Known rows, with every way that one mark hangs from another
q678{q86{q817 q894{q933 q999}} q273}: [  0   7  11  13   7 -34 -32 -27 -40  -9  -8 -14  19   4 -14  -3  -2  -9
 -28 -15   9 -18   8 -15  24   6  22 -10   2 -15 -23   1  15 -16  -2  19
   8 -18   7  -7  17  12   1 -10  14   2   5   2  30 -20  -6   7  10  23
 -27  29  -9 -17   0  15 -17 -24  14  20   1   9 -21  20 -13  29 -38   2
   4  23 -11]
q817{q86{q678{q273} q894}}: [ 14  -4  -5   1 -13 -11  -2  11  16   9   0 -10   1 -12   1   7   7 -22
  -3  -2 -19  20  -5  19  12  -8 -15   2 -16  -4  26 -14 -12 -21  28   1
   2   4  -7   3   9  12 -22   3  15   8  -1  30  -1  17  12   5  16 -10
   5   6   8  18   7  -2  11  -6 -14 -18  19  -2 -28 -15 -22  -8   6   0
 -24  -8  -8]
q678{q273}: [ 24   9  -8   0 -21 -29 -32   7 -14 -21   8   0  -5 -24   3  13  -3  -4
  11 -14  35  19 -10 -17  14 -23 -22   9 -29  -6  -1   2  -4   7  20   9
  23  15   5  -8  -4  -9  -7   6   0  -8   2   5  -8  31  25 -12   2 -19
  11   9  -7   7  13  22   5   8  10  37 -30 -21  -2 -32  10  -1  15 -11
   9  -3  12]
q273{q678{q86{q894}}}: [ 29  -6  -4  21  -6   2 -32   6 -11  -8   0 -17  -3 -21 -16  -4   9  -1
 -29 -20   6  33  -7 -18  17 -20 -23 -18 -13  -5 -15 -19  20  -2   9   8
  24  -7  -3 -14  19   0  16 -12  -7  45  20  11  19   5  11 -18  -6  -9
  18   8   5   4  -5   5  25  -2  -7  24  -2   5 -18  -7  10   2  -2 -12
 -17  12  -7]
q678{q86{q817 q894} q273}: [  1   2   4   6 -30 -23 -30  -5 -26  -6  17 -19  -3 -12 -14  -7  14 -21
 -29 -30  -3  10  10 -33  14   0 -17   1 -25 -28 -16 -17  17   2  -2  13
  -3  -1  -2 -24   7   5   1   3 -15   6  -2   5  37 -22   4 -17   3   0
 -10  26  23  -1   9   4  13 -23   8  20  14  -5 -33  -4  -2   3 -20   6
  -9  12 -14]
q210{q959{q86{q678{q273} q817}}}: [-17  26  -4 -39 -23   9   9  10  -5   6   6   6   2 -14   8  -8  13  10
  22  -5 -20  16  14  -7 -26   6  -1  20 -38 -19  27  -1 -13  22 -29 -10
 -22  15  -8   6 -27   5 -10  12 -29 -32 -10   2  -1   4 -10 -19 -21 -45
  27  17  18   7  15   3  11  -9 -25 -21   3 -38 -21 -29   7 -29  13  26
   2 -22  -1]
q894{q933}: [ 23  -6 -25  17  11  -4 -24  -2  -7 -16 -10   7 -12   1   7  11 -18  10
  28   1  48   1 -24  16  19 -20 -11   5  -6  26  -6  10  -4  14  37   2
  33   0   8  14   1  -8   8 -15  30 -10   5  -5 -31  36  34   9  -4   7
  -8 -12 -23  -3   3   9 -22  21  18  32 -42   9  20  -2  10  15  13 -26
   6  -2  26]
q36{q933}: [ 36 -16 -19  13 -17  -6  -4  13  16 -15  -6   0 -26  -5  29  18 -21  -1
  26  -6  35   2 -33   0  16 -35 -30  29 -20  22  -8   9  -3  25   9   6
  34   3   6  20   7 -21   3   4  12 -11  12  -1 -31  32  22  -7  17 -20
 -13 -17   1   0   5  26 -24  23  29  32 -44  14  15 -14   4 -10  44 -18
  -2   1  14]
q959{q86{q817 q894{q933 q999}} q210}: [-28  -1  34   4  28  -6  31 -14   8   4   5  20  14  22 -16   7 -21  -8
   6  21  -5 -37  -6   2 -16  19  30  -9  52  18 -31  36 -17  -7 -20  -9
 -26   2  -6 -11   4  -4   3   1 -20   2  -8  -6   8 -37 -21  24  11  36
 -14  -7 -23  -9   2  -8 -23   3   7 -11  -3  20  52  25  10   0 -17  -4
  22   5  -4]
q959{q86{q678 q894}}: [ -6 -19   0  -5  -9  22  25   9  25   7  -5   9  -4   0   2   3  -2   4
   2  13 -11  11  -3   4 -13  -2 -11   1  10   5  -4   6  -3   5   0  -9
   2   9  -8   2  -9  -3  -6  -1  -8  18  -8   0 -25  14   4  10  15  -9
   0 -20   8  -2  -4 -10  31  12 -12 -13  12 -14  11  -6   8 -18  19  -1
  -4 -15   5]
q86{q678 q817}: [ 16  -3 -21  -8  -6  11  -5  12  10   6   3  -4 -25   3  18  -9  -3   6
  19 -10   1   3   7  12  -8  12 -11  -2 -14   6  25  -9   3  -1  11   2
  21   7  13  -3   0  -2   2   1  11 -22 -14  -9 -26  17   2 -14   1 -20
   7  -8  19  19 -15 -14   2  12   7 -11  18  -6  -4 -19 -18  -5  22  -5
   5 -15  23]
q999{q894}: [ 32   4 -22  10  20  -4 -17  31  25 -12  14   3 -11  -7  20  13  -5  12
  23 -26  44  13 -20 -11  19 -27  -5   1  -8  15   9 -10   9   4  42  20
  31  19  17  16  -3 -44  -3  -6  11  -3  -2   0  -1  29  46  -7  21  -5
  -5  -9 -13   6   8  11 -18  28  24  17 -13  10  19 -13   9  -8  15 -24
  14   2  13]
q999{q894{q933}}: [ 37   4 -34  16  34  -7 -24  21  22 -14  -6   6  -4   0  19  11 -14  17
  26 -12  53   0 -23   4  20 -25   6   5  -2  27   7   2   1   1  55  17
  28   6  25  30   3 -35   2 -16  36  -5  -1   4  -7  37  51   3  15   5
 -15  -6 -29  -5   4  13 -35  27  31  26 -30  22  17  11  14  17   9 -25
   3   1  17]
q959{q86{q678 q817} q210}: [-13   8   9 -22 -16  11  27   9  17  16  12  21 -12   5 -12 -11 -11  -7
  24   9 -20  -4   2   1 -42  23  -3  -3   1  16  10  20 -24  16 -18 -12
 -12  35 -10 -22 -13   1   1   3 -40 -31 -23   4 -16 -28 -12  -8  -8   1
  19  -2  17  15  -2 -15  16   4 -12 -24  21 -15  23 -22  10 -29  15  14
   8 -22   1]
q210{q959{q86{q678}}}: [ -9   9 -17 -25 -12  31  17  10  10   6   2  15  -8 -12   9   4   7  23
  32  10   4  14 -10   6 -17 -15 -14  18 -21  11  27   4  -5  31  -8 -18
   1  21  -8  16 -33   2 -10   7  -9 -11   5  -1 -31  25   6  -1 -24 -22
  27 -16   6   1  16   1  17  14 -25 -17 -20 -33  11 -26  18 -33  30  10
   0 -18  12]
q210{q959{q86{q678{q273} q817 q894{q933}}}}: [-18   8  -3 -27  -6  18  25  -2   5   5 -11  -1  18  -1   9  -2   9   8
   1  21 -32   3  20  15 -17   8  12  26 -15 -16  14   0 -12   4 -22 -15
 -47 -10  -7  14  -9  15  -7   8  -3 -12  -4   1   2   0 -16   0 -32 -25
  12   6   6  -1   7  -7   5 -19 -21 -17   2 -16 -26  16   7   9  -1  27
 -17 -16  -2]
q959{q86{q678{q273} q817 q894{q933 q999}} q210}: [-21   8  27 -20  -2 -22  30 -20  -3  15  -7  12  26   6 -12  -5 -16 -16
  -8  28 -34 -25  18  10 -27  37  39 -17  25   2  -7  34 -27 -28 -20  -2
 -31   6  -2 -15   1  20  -8   0 -19 -16 -19  11   4 -26 -28  14   1  25
   7  10  -9  -2  -8   3   1 -15  -8 -13  15  -3   6  18  -3  10 -22  23
   9  -2 -22]
q210{q959{q86{q678{q273} q817 q894{q933 q999}}}}: [-27  11  13 -22   9   1  27 -14  -5   5 -12   1  28   2   3  -1   5  12
  -1  27 -28 -16  18   9 -10  14  33   9   0 -16   9   5  -6 -10 -29  -6
 -35 -12   2  20  -9  16 -12   5   8  -9  -2  -2   3  -4 -26  11 -13  -7
   9   7  -5 -10   0   6 -16 -13 -21 -26  -2 -12 -12  20  -2  13 -16  23
  -3  -1 -15]

Rows
[ 16  -2  -1  15  -1   9 -34   5 -14   1   5 -22  -9  -6 -12 -17  18  -6
 -40 -29 -11  27   7 -16  10  -5 -11 -21  -9 -11 -15 -26  23   4  -8   9
   3 -14   6 -20  23   1  23  -6 -13  25  11   3  35 -16  -8 -27  -6 -18
  10  16  18   4 -11  -6  16 -12   0  12  20  12 -30   2  -8   9  -4  -7
 -12  13  -7] -> q273{q678{q86{q817 q894}}}
[ 11 -12  -9  24  40  -4   9  -4  14  16 -24  -6   3  17   4   2 -12   0
   7  17   2 -16 -19  49  17   0  15 -17  17  27  19   2  -4 -40  34  -1
  22 -15   5  28  11  15 -14 -11  52  11   5  13 -22  19   3  30  23  29
 -15 -13 -23   4  -7  -8 -28   9   1 -29   7  29   7  20 -27  17  -4 -16
  -4   6   6] -> q817{q86{q678 q894{q933 q999}}}
[  7  -4   4  13 -31 -30 -34  -8 -19 -14   9 -11   3 -24 -13   4  11 -18
 -27 -23  18  20   1 -33  23 -23 -26  -1 -21 -21 -14 -11   8   7  14  10
  16   2  -8 -14   1   2  -3   1  -9  21  10  12  23   1  16  -9   1   0
  -1  19   9  -7   9  10  27 -11  -1  39 -10  -8 -23 -12  10   2 -12   0
  -9  11 -13] -> q678{q86{q894} q273}
[-29  -2 -10 -15   9  43  36   3  17  12  -9   8   4  15  12  -6   7  17
  17  25 -23  -6  12  27 -23   3   7  22   9   1  17  -1  -7  16 -18 -26
 -33 -16  -2  22 -13  10   4   4  13  -7   0 -11 -11  -6 -13   8 -25 -13
   5 -18   4  -1   1 -22  -4  -6  -9 -30   6  -3  -4  21   0  -3   7  15
 -12 -15  10] -> q210{q959{q86{q678 q817 q894{q933}}}}
[ 20 -17 -14   0 -10 -13   1  -6  -1   0 -15  -3   9 -16  14   8  -7  -8
  -3  15   1  10  13  27   7  -4  -5   0  -4   0  11  -6  -9 -21  28   8
   7 -10   8  10   5  10  -8  -7  33   0  -3   8 -20  36  16   7   1   5
   3 -11 -10   4  -8   1   8  -1  -3  15 -12   0 -26  10  -1  34   1   1
 -20  -3   2] -> q86{q678{q273} q894{q933}}
[  3   3  -3  10 -14 -23 -35 -16 -29 -11  -5 -16   8  -3  -9  -6   6 -17
 -26 -12   4   1  11 -14  12   1  -1   6 -19 -18 -20  -6   8   4   2  11
  -3 -14  -2 -13  11   8   9 -16   2  -5   1   7  25 -20   8  -7  -6   6
 -23  29   6  -9   8   5  -4 -25  11  33   0   7 -34  18  -9  28 -27   2
 -21   6  -5] -> q678{q86{q817 q894{q933}} q273}
[-23  -6  26  -8  17   2  41 -12  13  17  -5  19   9  26 -11  -3 -18  -8
   2  27 -24 -38   9  16 -34  35  36 -17  48  19  -6  31 -21 -23 -19  -8
 -20   9  -2  -5  -4   9  -2  -4 -11 -14 -14  -3  -9 -31 -25  27   4  37
  -6 -11 -10  -4 -15 -13 -10  -2  -3 -30  18  10  31  26  -4   7 -14  10
  13  -2  -9] -> q959{q86{q678 q817 q894{q933 q999}} q210}
[-16  -6  -6 -14  -6  37  40  12  27   7   3  15  -2  -7   9   6  15  17
  20  15 -16  10  -1   8 -15 -16 -17  17  -3  -4  17  -6   0  16 -11 -21
 -18   4 -13  13 -24   0 -12  12  -4   9   7  -5 -22  22   1   6 -16 -19
  21 -30   4   0   6 -14  28  12 -26 -25  -3 -19  10  -5  20 -27  23  12
  -3 -11  -5] -> q210{q959{q86{q678 q894}}}
[-22 -13  18 -17 -14  21  42   5  31  15  17  17  -3  10  -6 -10  -3 -19
   6  11 -37  -7  13   5 -36  26  -1  -1  26   9   4  15 -20  -5 -20 -16
 -32  20 -15 -24  -7   4  -5  10 -40  -9 -17  -2  -2 -33 -19   4   2  11
   7 -15  20  12  -8 -30  25   0 -14 -29  36  -4  21  -7   2 -25   9  16
   5 -19 -10] -> q959{q86{q678 q817 q894} q210}
[  8 -23 -16   6  12  18   9  -2  12   9 -11  -6  -9  14  21  -7  -6   1
   3  11  -8 -12  13  34   1  15   4  -1   9  12  14 -12   0 -16  17  -1
  -5 -21  13  10   8   3   5  -6  40  -9  -7 -11 -18  11   4   6  -1   6
  -5 -19   3   8 -24 -30  -6   3  15 -11  19  20 -10  22 -18  23   7  -2
 -15  -8  19] -> q86{q678 q817 q894{q933}}
[-23   0   6   0   1  24  18   8  23 -10  13  13   0  -5   5  13  11  15
  17  11   7  10 -16 -13   0 -26 -19  25  10  -4  -2  -5   3  32 -15 -24
 -23  -1 -18  13 -19 -13  -4  20 -15  23  19 -11  -6   5  10   8 -14 -21
   5 -25  -3  -9  18  -2   8  15 -13  -2 -25  -9  31  -2  24 -33  15  -1
   4  -8   3] -> q210{q959{q86{q894}}}
[ 15  10 -13 -18 -21 -13 -14   7  -9   3   1 -12 -11 -15  13  -6   1  -5
  10 -12  -7  13  15   2  -6  14 -10   0 -35 -10  23  -8  -7  -5   5  11
  14  14  13  -9   0   2  -5   6   2 -35 -17   4  -8  17   3 -22  -4 -26
  11  13  17  22  -7   2  12  -5   3   0  12 -21 -30 -28 -15   1  13   4
   1 -12   5] -> q86{q678{q273} q817}
[  8  -8   4  -4  14 -24   3 -15  -8   6 -15 -12  13   8  15   2  -7  -3
 -14  12 -11 -19  24  20   3  26  29 -10   6  -7  10   1  -3 -41   9  18
  -5 -18  14   9  19   7  -8  -3  36 -10  -9  -3  -7  13 -12   6   9  14
 -11   5  -9   1 -24  -2 -11  -8   9  -5  12   8 -18  19 -24  38 -12   2
   2   7  -4] -> q86{q678{q273} q817 q894{q933 q999}}
[-16  10  14  -9 -12   6  16  10  10   1  22  23 -11   8 -18  -6 -12  -7
  24  -7   4  -8 -11 -21 -23   6  -5   1  13  10 -14  26 -23  30 -24 -18
 -13  29 -14 -26 -14 -11   6   8 -54 -19 -16   1   1 -32  -1  -9  -1   0
   8   0   5   9  14  -2  -2   7   6  -6  -1  -9  39 -21  14 -34   7   2
  20 -13  10] -> q959{q86{q817} q210}
[  4 -19  -7  21  17   9  -3  -1   7  -9  -5  -4  -7  16  12   2  -6  -5
   9   4  14 -12  -3  18  11   0  -1   4  13   8 -10  -7   1  -2  14  -1
  -4 -22  11   3  15 -11  10  -4  27  -2   0 -13  -5   2   6   4   4   8
 -23 -17  -4   0  -8 -14 -23   6  27  11  -7  30  10  24  -8  23  -5 -14
   1   0  20] -> q86{q817 q894{q933}}
[ -7  17  14 -35 -35 -14  15   7   2  13  10  15   1 -12 -15  -8 -10 -17
  11  -5 -29   0  12  -9 -39  28   0   1 -13   0  11  28 -30  10 -27  -7
 -21  37  -7 -30 -18   7  -9   6 -52 -38 -27  21  -1 -23 -14 -16 -15 -10
  23  19  19  16   7   1  20 -13 -16 -12  16 -31  -5 -30   7 -22   5  24
   5 -23 -11] -> q959{q86{q678{q273} q817} q210}
[-38  12  22  -8  21  21  28   1   9  -1  11   5   3  14   1   6  11  15
   6   6  -9 -18  -3 -11  -2  -3  16  12  25  -9  -7   2  12  11 -35 -14
 -30  -8  -5  11 -10 -14  -3  25 -20  13   8 -27  11 -15 -19   8  -3  -3
  -6 -12   0 -12  10  -1 -14   8  -2 -26  -2  -5  31   8   5 -28  -3   5
  26   7   0] -> q210{q959{q86{q817 q894{q999}}}}
[ -6 -19   7  -6  -6  17  41  -3  31  12  -5  27   8   8  -9   4 -20  -7
  11  30 -10  -8  -3  24 -29   6  -2  -4  26  26  -6  26 -29  -2   3 -19
 -16  14 -13  -8  -8   9  -4 -12 -10   0  -8   9 -30  -4   2  25  -7  25
   7 -25 -10   3  -3 -18  17   4 -11 -10  -6   8  29  14  23   2   7   9
  -7 -12  -5] -> q959{q86{q678 q894{q933}} q210}
[ -2   9  19   7 -10 -34 -33 -14 -33  -5  13 -19   9  -4 -18  -4   6 -11
 -35 -28   1  -8   9 -34  17   2   8 -10  -9 -28 -19 -10  20 -13 -14  21
  12 -10  -2 -18  14   3  -4   6  -8   9   2  -3  40 -22 -10  -4  16  19
 -14  27   7  -7  -2  12   1 -20  11  13  14  -3 -20  -2  -9   8 -31   5
   8  25 -22] -> q678{q86{q817 q894{q999}} q273}
[  4  -2  11  28   2 -20 -18 -11 -19  -7   3  -3  -2   0 -13   6   1   2
 -23 -19  26 -11 -10 -22  29 -14  -9 -13  11  -4 -20  -5  26  -9  12  13
  36  -5  -3  -5   4  -2  -1   1   7  33  16  -6   9  -5   9   9  24  28
 -16  -2  -9 -13  -4   9   6   6  10  20  -8   1  13  -3   4  -3 -11 -13
  11  28 -11] -> q678{q86{q894{q999}}}
[ 14   4   1  20  32 -10 -33 -14 -31  -3 -17 -19  11  10 -16 -11   1   9
 -41 -14   3  -5   3   1  19   7  24 -34  11  -1 -20 -12  25 -19  -5  13
  11 -25  16  -2  30   7  23 -15  16  27  19  -2  32 -14 -17  -6  -1  19
  -3  19 -12  -9 -17   9 -18 -14   3  13   5  24 -20  29 -10  39 -28 -13
  -5  22 -10] -> q273{q678{q86{q817 q894{q933 q999}}}}
[  0  -7  -3  19 -11   5 -19   0 -13  -1  11 -14 -14   5  -8 -10  11 -10
 -17 -27   6   3  -1 -22  10  -5 -19   2  -3 -12 -15 -21  19  10  -1   3
   8  -8  -3 -15  13  -5   9  -1  -7  11   2  -7  19 -25   4  -9   3   8
 -23   4  25  -1   0 -12   7  -6  13   9  17   9  -8  -1  -8  -7  -7  -2
  -3   9   0] -> q678{q86{q817 q894}}
[  0 -11   5  23  39 -10  -1  -9   0  -5  -4  -4   1  23   8   8 -11   5
   3   7  17 -29  -2  12  15   7  22 -10  34   7 -11   2   7 -19  12   7
   6 -24  19   9  21  -9   5   2  35   5   4 -19  -3   4  -3  16  16  23
 -28 -14 -22  -7 -18  -1 -37  10  32   3  -8  29  22  26 -16  24  -9 -18
  20  15  15] -> q86{q817 q894{q933 q999}}
[ 11   1  15  17  15  -5 -30  -2 -25  -2   1 -22  -1  -5 -18 -12  10   3
 -44 -27  -4   5   5 -18  18   3  12 -31   8 -13 -15 -20  32 -24 -10  18
  13 -14   6 -17  31   1  16  -3  -3  34  13  -5  35 -21 -23 -15   3   4
   8  18   4  -4 -16   7   4  -6  -1   7  20  14 -18   5 -13  11 -21 -10
   6  24 -16] -> q273{q678{q86{q817 q894{q999}}}}
[-31   6  20   0  19   9  25   2  14  -8   8  13   9   5   1  20   8  23
  12  14  11 -11 -15 -16   6 -18   2  11  22  -3  -6   5   7  12 -16 -11
 -10  -3 -12  17 -17 -10 -11  22  -9  25  18 -20  -1   7  -6  18   1  -2
   3 -22 -16 -14   9   9  -4  21 -13 -11 -29 -12  44   0  17 -31   2  -4
  23  10  -8] -> q210{q959{q86{q894{q999}}}}
[-19  -3   0  -9  28  17  29 -13   8   3 -20  15  17  11   9   8   1  28
  13  33  -6 -17  -5  24  -4  -3  21   5  17  10  13   9  -2  -2  -8 -11
 -14 -10  -2  34 -17   9  -9   1  20  11  12  -7 -25  21 -10  26 -12   6
   6 -28 -22 -13  -3   1  -7  11 -19 -22 -16  -5  22  22  13   5   3   3
   4   2  -4] -> q210{q959{q86{q678 q894{q933 q999}}}}
[ 28  12 -11   8  -6   4 -44  11 -32  -6   1 -15 -13 -14 -16 -21   7   6
 -18 -38   6  25  -3 -16   8  -6 -15 -16 -27  -3  -6 -16  18  10  -5  10
  28   6   7 -17  15  -3  25 -11 -16  13   7   8  21  -7  -6 -37 -12 -25
  15  29  21   6   3  10   6 -12  -3  25   5  -2 -26 -21  -4  -1   0 -11
  -9   4   3] -> q273{q678{q86{q817}}}
[  6 -18 -14  14   5  12  11  13  28  16  -2  -6 -11   8  10  -1   7 -12
  12   7  -9  10 -17  34  11 -10 -19  -3  -3  12  26 -13  -3 -16  34  -5
  11  -2  -5  11   5   3 -12   0  23  10   3  21 -15  12  12  12  17  -7
   0 -17  12  18   0 -16  11   6 -11 -32  22  14  -3  -5 -20 -13  15 -13
 -14  -8   7] -> q817{q86{q678 q894}}
[ -6  24  -9 -34 -34   4   3   7  -3  -2   5   4   6 -27   5   7   9  12
  24   5  -5  24   3  -8 -12 -14 -15  21 -40 -11  26   4 -12  28 -15  -8
  -3  26  -8  11 -34   6 -14   8 -19 -16   1  10 -20  25   8  -9 -24 -39
  33   5   6   4  21  18  22  -3 -29  -2 -24 -45 -12 -30  21 -28  18  15
  -5 -16  -5] -> q210{q959{q86{q678{q273}}}}
[ 12  20  -5  -2 -29 -30 -45  -3 -39  -8  16 -13  -6 -15 -17 -10   7 -11
 -13 -39  14  13   3 -36   8  -5 -16   6 -45 -19 -10  -5  10  22  -6  11
  21  11   1 -23   0   8   7  -4 -20 -18  -3  11  23  -9  10 -26  -4 -14
  -3  40  20  -1  14  14   3 -18  11  33   0 -18 -28 -29  -4  -2  -8   6
  -2   3  -1] -> q678{q86{q817} q273}
[ -4  -3   2  22  20 -10 -22 -21 -26   0 -10  -8   3  19  -9  -4  -4   2
 -22  -7  18 -27  -2  -5  23   4  18 -13  15   0 -22  -2  23  -5   2   9
  16 -20   8   2  16   3   9 -14  21   9   8 -15  16 -17  -6  11   9  35
 -33  11 -12 -21  -9   0 -23  -6  20   9   1  22   5  25 -14  29 -25  -6
   3  24   4] -> q678{q86{q817 q894{q933 q999}}}
